Known rows, with every step that occurs:
b -> u -> a -> t -> d: [ 17.3 -12.8 -25.8  58.6 -19.1  -3.9  -6.6  -2.5 -19.1  15.9  10.2  -6.0
 -16.7  18.0  -8.0  -4.6  16.4 -10.3   6.8  30.1  30.6]
t -> b -> u -> a -> p: [ 25.4   4.8  -4.0  22.9 -17.9 -35.1   5.0  -5.4 -35.5  23.5   9.3 -11.1
  17.7  35.9 -12.7   7.7   8.1 -38.7   6.8  28.8  39.4]
t -> b -> u: [  6.3   4.2  -9.5  29.5 -25.0 -12.7   6.9 -15.1 -28.1   0.3   8.1   5.9
  43.9  31.3  -5.6   9.8  20.3   3.4   3.9  43.0  44.5]
a -> p: [  5.5  -6.9  11.7  27.1   4.9 -14.6   4.6 -10.3 -26.8   6.0  20.1  19.7
   8.6   6.2 -13.0   8.7   6.0 -26.4   5.2  23.6  16.7]
d -> u -> a -> t -> b: [ 12.6  17.9 -10.7  48.6  -6.0 -18.2  -6.3   0.5 -17.6  10.1   7.3   6.4
  50.4  15.7 -21.4   3.5   3.6  14.7   7.3  29.6  49.2]
p -> a: [ -0.3  12.2   5.8  17.8 -11.5  -4.5  -4.7  -1.8 -22.7 -12.9  19.8  37.0
  13.2   2.8 -13.5   4.7  -3.5  15.3   3.3  33.5  31.2]
d -> p -> a -> t -> b -> u: [-29.7  13.9 -21.1  59.5 -16.3   9.0   8.9  -0.6 -25.4   8.5   8.2  28.4
  56.4  21.8  -2.2  10.5  -1.2 -16.7   6.2  37.7  29.8]
a -> t -> d: [ -8.9 -22.1  -8.8  62.2   3.9   9.6   1.4  -8.8 -16.4   4.7   8.2  26.5
 -18.2   2.5 -11.6   5.0  16.2   7.9   3.3  32.2  27.3]
b -> u -> a -> p: [ 33.2   0.6  -2.0  21.3 -21.4 -33.6  -4.0  -4.0 -31.6  17.0  20.8 -13.8
   6.6  20.8 -10.9  -1.2   5.2 -41.7   7.4  24.4  20.6]
a -> p -> b -> t -> d -> u: [-19.9  -2.5  22.9   4.5  -1.2 -56.1   8.4  -5.9 -32.8  26.5  13.5  24.5
   1.9  -1.8 -19.1   3.1  20.6  25.1  -8.8  35.1  25.0]
d -> u: [ -6.5  10.0   6.1  21.8  -6.0 -27.0  -7.6 -10.8 -25.5 -10.7  19.6  15.1
  48.8  -9.3 -15.3   0.4  15.8  33.9   8.5  39.4  29.6]
u -> a -> p -> b: [ 29.5   7.5   6.1  13.5   1.1 -31.2   0.3  -2.8 -30.5  16.8  26.2   9.4
 -10.9  13.2 -19.1   7.9   1.7 -21.5 -12.2  18.8   9.8]
a -> u -> d: [-25.3 -14.4  11.6  52.3  11.5  -7.2  -9.7 -22.1 -23.4 -12.8  19.2  16.5
 -14.0   5.0 -14.3   1.0  26.6   7.2   3.3  -3.2  16.1]
u -> d: [-26.7  -4.3   5.2  37.0  -0.2 -15.8  -6.9 -11.4 -25.8 -19.0  17.7  22.0
  -0.2   5.6 -13.6   3.8  10.1  -4.3   1.2  12.4  18.4]
u -> a: [ 30.7   9.0   0.6  21.2 -12.2 -26.0  -7.6  -4.5 -21.0  -7.0  18.9   3.3
   8.8   8.8 -19.9   0.7   7.8 -13.6   5.1  18.9  26.9]
d -> p: [-16.1   4.9   2.5  31.5   0.4  -4.2   1.7 -13.5 -30.6 -10.2  20.1  18.3
  41.4  -9.0 -11.0   5.0  13.9 -27.2   5.9  22.2   3.9]
d -> u -> a: [ 19.7  18.3   1.6  12.9  -9.7 -33.2 -14.2  -4.8 -25.3  -5.4  20.9   0.6
  37.3  -6.7 -22.4   0.0  11.3  15.2   9.6  25.4  31.9]
t -> d -> p -> a: [-35.4   6.5   1.7  25.8  -3.6  -7.3   5.5  -3.6 -37.3  -4.3   8.8  33.3
  -4.7 -13.8 -10.4   8.8   9.1 -16.9   3.5  33.1  15.2]
a -> u -> d -> t: [-16.1  -0.8   2.7  28.0  13.3 -32.9  -8.8 -20.3 -13.3 -13.5  17.4  12.1
  -9.0   1.8 -10.1  -0.7  28.7  14.8   5.6 -11.5   9.4]
b -> t -> d -> u: [-19.6  -7.9  17.9   9.4 -12.0 -45.9  -0.4  -9.8 -24.2   4.5   9.5  17.2
  18.9  -6.3 -19.4  -2.3  25.5  38.0   9.2  31.9  36.5]
b -> u -> d -> t: [-10.8   4.1 -14.2  15.0 -15.0 -43.5  -5.2 -12.9 -21.5 -15.7  17.8   5.0
  21.3   9.5  -1.6  -2.7  17.9   1.7   5.8  12.3  12.0]
t -> d: [ -3.6 -12.8  -1.1  29.2  -3.6 -10.8   1.8 -13.7 -26.8  -3.4   9.1  18.6
 -19.1  -3.1 -11.8   7.2  24.3   6.7   3.4  33.8  31.9]
b -> t: [  3.3  -3.5  19.2  14.1 -16.0 -30.3   2.0  -8.9 -14.6  -3.7  21.0  19.9
  31.2  14.0 -17.0   6.1  11.4   3.6   3.7  17.7  24.6]

Rows:
[-59.8   2.0 -13.5  66.8 -12.5  12.3  -3.8   2.3 -24.1  -6.6  19.0  31.3
  26.1   8.1  -1.8   0.5  -3.9 -22.5   2.9  18.3   2.9]
b -> u -> d -> p -> a -> t
[-38.1   5.6 -18.1  61.5 -18.8   5.6  -0.1   0.3 -19.5  -1.3   6.2  36.8
  18.3  38.2  -3.9   8.5  -6.6  12.8  -0.6  30.7  41.7]
p -> a -> t -> b -> u -> d
[-13.5   8.9  -2.9  13.3   2.3 -39.0  -7.1 -11.6 -15.3 -20.8  18.0  18.2
   9.5   1.2 -10.2   2.7  10.6   5.0   4.7   1.9  14.0]
u -> d -> t
[-29.2   0.7  -6.7  47.6  -4.8  -1.7  -6.1   2.8 -15.8   3.2   8.0  43.7
   2.0 -12.3 -14.3  -1.4   3.8  50.6   7.1  46.0  42.0]
p -> a -> t -> d -> u
[  5.8   3.0   9.6  21.5   7.0 -23.2   4.8 -10.8 -27.3   9.6  24.5  24.5
   1.9   8.7 -14.3  11.6   5.9  -6.6 -11.7  27.2   6.8]
a -> p -> b
[-19.6   6.5  16.5  10.8  -5.8 -26.6   9.5  -9.1 -27.3  -0.5  26.6  23.1
  42.2   4.1 -15.3  10.8  14.9  -7.8 -11.0  11.6  -7.0]
d -> p -> b -> t
[ -1.5   4.1 -18.4  21.7 -18.3 -27.6   1.7  -8.0 -42.8  11.0  13.4 -10.2
   3.9   1.8  -6.9   4.9  28.4 -27.0 -10.2  29.5   1.5]
t -> d -> p -> b -> u -> a
[ -9.0   9.3 -18.9   8.4  -9.9 -49.4  -2.4 -13.5 -24.5 -12.1  23.0  11.3
  16.5  11.0  -0.7   0.3  16.9  20.0 -10.8  15.7   2.7]
p -> b -> u -> d -> t
[-26.5  -4.3  -4.8  24.7   4.5 -14.9   8.3 -14.1 -39.3   1.0  14.3  23.9
   4.2 -12.6 -10.4  11.9  25.8 -12.5 -13.6  29.1  -0.5]
t -> d -> p -> b
[ -9.1 -16.6  19.2  15.0 -14.3 -26.0   7.3 -10.3 -21.0   3.2   9.7  19.6
 -10.3   8.7 -17.9   4.7  21.9   8.0   4.6  23.0  32.4]
b -> t -> d
[ 13.9  21.2  -7.4   4.0  -2.7 -39.6   8.1 -12.4 -15.6  -3.0   7.9  16.9
  39.2  17.5 -10.0  13.8  12.8  12.5   9.0  24.0  36.2]
d -> t -> b
[  3.0   3.9  15.7   8.6 -13.3 -30.6   6.4 -11.6 -18.6  -0.8  25.8  26.1
  22.9  15.5 -17.9   8.0  12.0  19.3 -14.7  18.2  14.1]
p -> b -> t
[-34.4  -0.9  12.2  44.2   5.4  -4.7 -12.9 -11.8 -22.6 -14.6  17.2  38.3
 -19.9   3.5 -13.2  -0.3  12.4  17.2  -0.5   3.0  24.3]
p -> a -> u -> d
[  2.1  -2.9 -21.2  62.3 -17.8   9.5   6.0 -11.3 -17.7   8.9   8.9  11.7
  47.1  37.7  -4.9  10.1  13.1   4.3   4.0  42.5  42.8]
a -> t -> b -> u
[ -7.2  12.1  -7.5  54.7  -6.9  10.9   5.7   2.5 -12.0   2.1   7.6  48.7
  26.2  26.4 -14.5  13.3 -10.5  15.6   1.3  36.0  50.4]
p -> a -> t -> b
[ 33.2   9.7 -14.5  18.7 -29.7 -28.8  -8.6  -6.3 -30.1   1.3  25.2  -8.8
  19.2  21.2  -9.7   0.6  13.1   2.6 -10.5  26.7  17.8]
p -> b -> u -> a
[-50.2  -8.7  11.9  56.9  19.5  -0.1  -5.8 -22.2 -31.8 -12.9  18.2  18.4
   3.0  -6.9 -11.9   3.8  28.7 -26.0   2.7 -10.8  -3.3]
a -> u -> d -> p
[  4.6   2.5  14.7   3.3 -18.9 -55.9  -4.3  -2.7 -25.3   7.7  11.0   2.4
   5.3  -2.0 -26.0  -7.3  18.7  19.8   8.8  19.0  37.8]
b -> t -> d -> u -> a
[-58.1  14.7  -7.7  30.8 -20.4 -13.0   5.3  -3.7 -45.2  -9.4   5.6  28.0
  37.9  22.1  -3.5   7.9   3.5 -24.4   0.8  26.0  23.2]
t -> b -> u -> d -> p -> a
[-48.6  -2.0  -7.8  41.1  -8.2 -13.6  -3.9 -15.1 -38.4 -15.1  18.7   4.1
  38.3   1.1  -2.4   1.7  18.7 -36.0   3.1  13.2  -4.7]
b -> u -> d -> p
[-27.5  -7.8  -4.8  36.0 -18.1 -18.2  -8.9 -14.9 -30.1 -15.9  19.7   5.7
  14.9  16.6  -4.5  -1.5  17.4  -2.9   0.9  24.2  17.4]
b -> u -> d
[ 15.2  -3.8  19.2   0.6  -1.7 -57.1  10.1  -0.2 -28.4  29.2  13.9  10.6
 -42.7  16.9 -23.9   4.1   9.4 -25.2 -11.5  11.2  16.5]
u -> a -> p -> b -> t -> d
[  0.3   5.4  11.3  35.9  -1.7   3.8  -7.4 -10.8 -20.2  -6.1  18.8  33.7
  -5.1   4.8 -14.8   2.8  11.1  25.4   4.8  17.5  29.8]
p -> a -> u
[  6.9   7.6  -3.4  15.6  -8.6 -37.0 -11.0  -5.0 -30.8   1.2   8.8  -0.4
   2.4 -12.9 -21.6  -4.5  22.4  16.1   9.3  31.7  35.3]
t -> d -> u -> a
[-14.9   8.9 -12.0  29.7 -12.9 -17.3   4.8 -14.4 -36.5  -2.8  25.7   4.3
  53.5   2.7  -0.2   6.9  21.4 -12.4  -9.3  33.3  -4.8]
d -> p -> b -> u
[-12.6   5.2  -7.1   6.7  -3.5 -60.0   4.5 -11.7 -27.8   8.6  21.9  10.6
   2.9  13.3  -2.0   5.2  10.1  -6.7  -9.6  15.1  -4.3]
a -> p -> b -> u -> d -> t
[ -5.3 -10.4  13.6   8.5  -8.4 -32.9   9.5 -11.1 -22.9   5.1  16.1  23.9
 -14.8  11.1 -17.2   9.1  21.0  23.7 -15.0  24.7  22.0]
p -> b -> t -> d
[-27.6   8.3  -5.7  60.0  -1.4  15.3   1.6   2.0 -15.1  -3.9  20.2  44.7
  37.2  -3.0 -10.6   6.6  -7.9 -15.0   5.3  23.7   8.9]
d -> p -> a -> t
[-29.6 -10.3 -13.5  73.9 -11.6   1.1  -0.3  -9.8 -23.7  -0.9   5.9  14.3
  26.9  38.8  -5.6   9.1   9.8  -2.8  -1.2  26.8  37.8]
a -> t -> b -> u -> d
[-18.4   6.8   1.5  30.3  12.8 -34.0   0.1 -20.9 -18.7  -6.3   6.0  13.4
   0.1  18.8  -9.9   8.5  28.3  13.6   4.3  -6.5  28.1]
a -> u -> d -> t -> b
